What can hang from each mark
A: J V
R: J V
J: A C R Y
V: A C R Y

Known rows, with every way that one mark hangs from another
R[J V[A]]: [  7.5  11.6 -16.6  29.7 -19.1   3.4 -12.1  -0.8  -5.5   0.8 -24.2 -22.2
   1.3  11.0 -54.6  11.7]
J[R[V[Y]]]: [  4.6  18.6 -14.0  14.7   6.8   2.4   0.1   0.9 -29.2  23.1  35.9  -8.9
 -11.4  -3.5   1.7  48.1]
V[R[J[A C]] Y]: [ 58.5 -26.3 -35.0   1.5  11.7  33.2  22.2   0.0  26.7  17.2  20.5  -2.8
 -11.1 -32.4  34.8  40.0]
V[A C R[J] Y]: [ 54.4 -26.6 -46.8  23.4 -12.5  60.4   4.5  23.4 -45.9  -6.7  13.1 -14.9
 -29.8 -36.8  13.6  25.1]
J[A[V] C R Y]: [ 21.1 -12.1  -2.2 -18.7  31.9 -39.6  20.0   5.7  72.8  27.7  35.4  51.4
  38.0  -8.8  91.4  53.4]
A[J V[R Y]]: [ 21.3 -29.7 -14.9 -11.1  21.8  -8.8   7.2  22.6   7.0  -8.6  26.5 -10.3
   5.0  -9.8  13.0   0.8]
A[J[R] V]: [-14.7 -13.1   7.3 -31.1  16.6 -38.8  -7.3  19.1  38.4   2.2  18.6  16.6
  32.1  18.6  21.5  -7.2]
V[R[J[C]] Y]: [ 41.8 -10.3 -25.0   2.9  -0.5  40.4  10.2  -1.0   0.2   8.8  32.9 -11.7
 -27.7 -28.2  15.8  24.7]
A[J V]: [-10.0 -17.9   7.2 -21.7  13.0 -50.9  -2.5  21.5  42.3 -11.6  -4.5  -4.3
  29.3  14.9  -7.2 -26.2]
A[J]: [ -2.7 -15.8  -4.1 -18.3   8.7 -23.9  -0.3  10.3  15.6 -10.7  -9.5  -7.4
  14.5   1.2 -11.5 -17.5]
R[V[Y]]: [ 11.2  14.9 -16.1  23.4   2.8  -9.5   4.2   3.5 -26.5   9.4  13.6 -28.0
 -14.2  -6.5 -28.8  28.1]
J[A C R[V] Y]: [ 19.2   2.4 -17.2   1.1  24.2 -26.8  14.8  -9.2  39.4  38.8  25.3  24.6
  17.2 -14.3  46.6  68.2]
R[V[A C]]: [ 13.8  -6.0 -31.6  23.4 -15.8  -2.5 -10.8  18.8 -20.9   2.2 -16.2 -23.9
  -5.9  -8.6 -20.3   4.9]
A[V]: [ -7.4  -1.0   7.4  -4.9   4.3 -27.4  -1.7  11.4  26.4   0.2   5.9   3.9
  15.3  13.6   5.0  -8.6]
J[A C R Y]: [ 27.4  -9.9 -12.0 -15.0  28.4 -13.3  22.7  -3.9  44.9  26.1  28.1  48.0
  23.5 -22.7  85.9  63.9]
J[A R]: [ 11.5 -10.5  -9.2 -10.8  14.8   4.9   6.7  -2.2  21.7  23.1   9.3  31.2
  18.5  -1.2  47.3  33.8]

Rows
[ 30.8  10.6 -27.3   7.8   0.7   3.2   4.1   0.3  -2.0  16.2  25.0   1.1
   5.2 -22.5  28.1  62.1]	J[C R[V[A Y]]]
[  6.1 -12.6  -0.9 -16.9  19.9 -22.2   3.2   8.0  47.3  22.5  15.0  35.1
  32.0  11.9  51.2  25.5]	J[A[V] R]
[ 25.0   2.7 -20.1  16.7  11.1 -32.7  14.6  -3.8  47.9  26.6  -2.2  -1.9
  10.4  -9.0  -6.9  42.6]	R[J[A C Y] V]
[ 17.3 -25.0 -18.6  -0.6   0.6 -27.5   2.6  32.2  43.5  13.9  -8.1  -2.5
  11.8   5.0  11.7 -11.1]	R[J[A[V[C]]]]
[ 14.1   0.5 -30.3  24.2   1.5   0.2  -3.1  15.2 -33.0  15.0  19.6  12.4
  -0.1 -18.2  24.3  51.8]	J[R[V[A C]] Y]
[ 23.9 -10.3  -9.6 -10.0  27.1 -17.9  15.9  16.2  27.5  19.9  31.5  30.0
  25.7  -2.8  64.9  49.6]	J[A[V[Y]] R]
[ -3.2 -30.1 -10.8 -21.5   6.0 -50.4  -5.0  41.7  30.5  -7.4  -0.3 -12.8
  17.6   1.8   3.5 -37.5]	A[J V[C]]
[ 51.0 -46.6 -48.8   0.3   5.4  28.3   7.5  33.7 -33.4 -20.8   7.3 -14.7
  -8.9 -42.8  25.8  12.5]	V[A[J] C R Y]
[ -4.6 -16.2   2.5 -44.3  17.6 -45.9  -2.2  15.4  70.8   9.8  24.9  16.4
  35.8   8.2  42.2  -6.1]	A[J[C R] V]
[ 45.6 -24.5 -23.9   3.2  16.5  19.4  21.2  -6.9  38.9  18.7  17.6  20.4
  -1.3 -27.8  41.7  41.9]	V[R[J[A C Y]]]
[ 20.1 -12.2 -17.7   2.6   4.6 -21.9   7.2  39.3  -5.7   1.5  26.4 -13.1
  -4.2 -15.8  26.5   4.4]	A[V[C Y]]
[ 42.2 -27.8 -21.3   2.8  23.1   6.1  16.7  13.6  17.2  11.3  24.4   9.4
   5.6 -16.3  43.6  35.4]	J[A[V[R Y]]]
[ 18.6   2.2 -31.3  26.5  -2.8  -9.3   2.6  23.3 -35.6  12.5  17.8 -38.4
 -25.9 -18.9 -17.7  17.7]	R[V[C Y]]
[ -9.0 -10.3   6.8 -21.9  30.2 -46.6   4.3  18.0  30.8   0.7  30.6  32.0
  34.9   6.0  39.0  18.8]	A[J[R Y] V]
[ -1.8   4.4 -23.3  23.4 -19.0  -7.2 -13.8  15.8 -12.5  18.0  -2.5 -39.6
 -24.3   5.1 -52.5 -13.6]	R[J V[C]]
[ -8.2   3.8 -20.4   9.1  -5.7  -3.4 -13.8  13.1 -19.2  30.2  23.6 -12.4
 -17.2  -0.2  -0.4  11.2]	J[R[V[C]]]
[ 33.8 -13.3 -20.0  25.4   0.1  44.4   5.4  -2.9 -21.2  -8.7   6.3  17.1
  -5.9 -18.8   8.7  38.4]	V[A R[J[Y]]]
[ 38.6 -29.5 -15.2  -6.1  29.3 -16.3  21.0   3.5  60.9  18.0  26.0  31.2
  18.7 -21.4  68.0  40.4]	J[A[V[R]] C Y]
[ 57.0 -17.7 -34.9  10.8  -8.2  51.6  10.9   1.1  -2.7  -4.0  16.3  -4.0
 -13.2 -35.4  23.0  37.8]	V[A R[J[C]] Y]
[ 18.0  -7.1  -9.3  -2.4  29.3  -4.9  17.3  -0.6  13.7  19.9  20.4  46.8
  20.9 -12.4  65.7  61.6]	J[A R Y]
[ 16.8 -11.8  -1.1   2.5  29.6 -41.6  18.9  11.7  44.7   7.6   4.5  30.2
  33.9  -2.0  42.0  34.2]	J[A[V] Y]
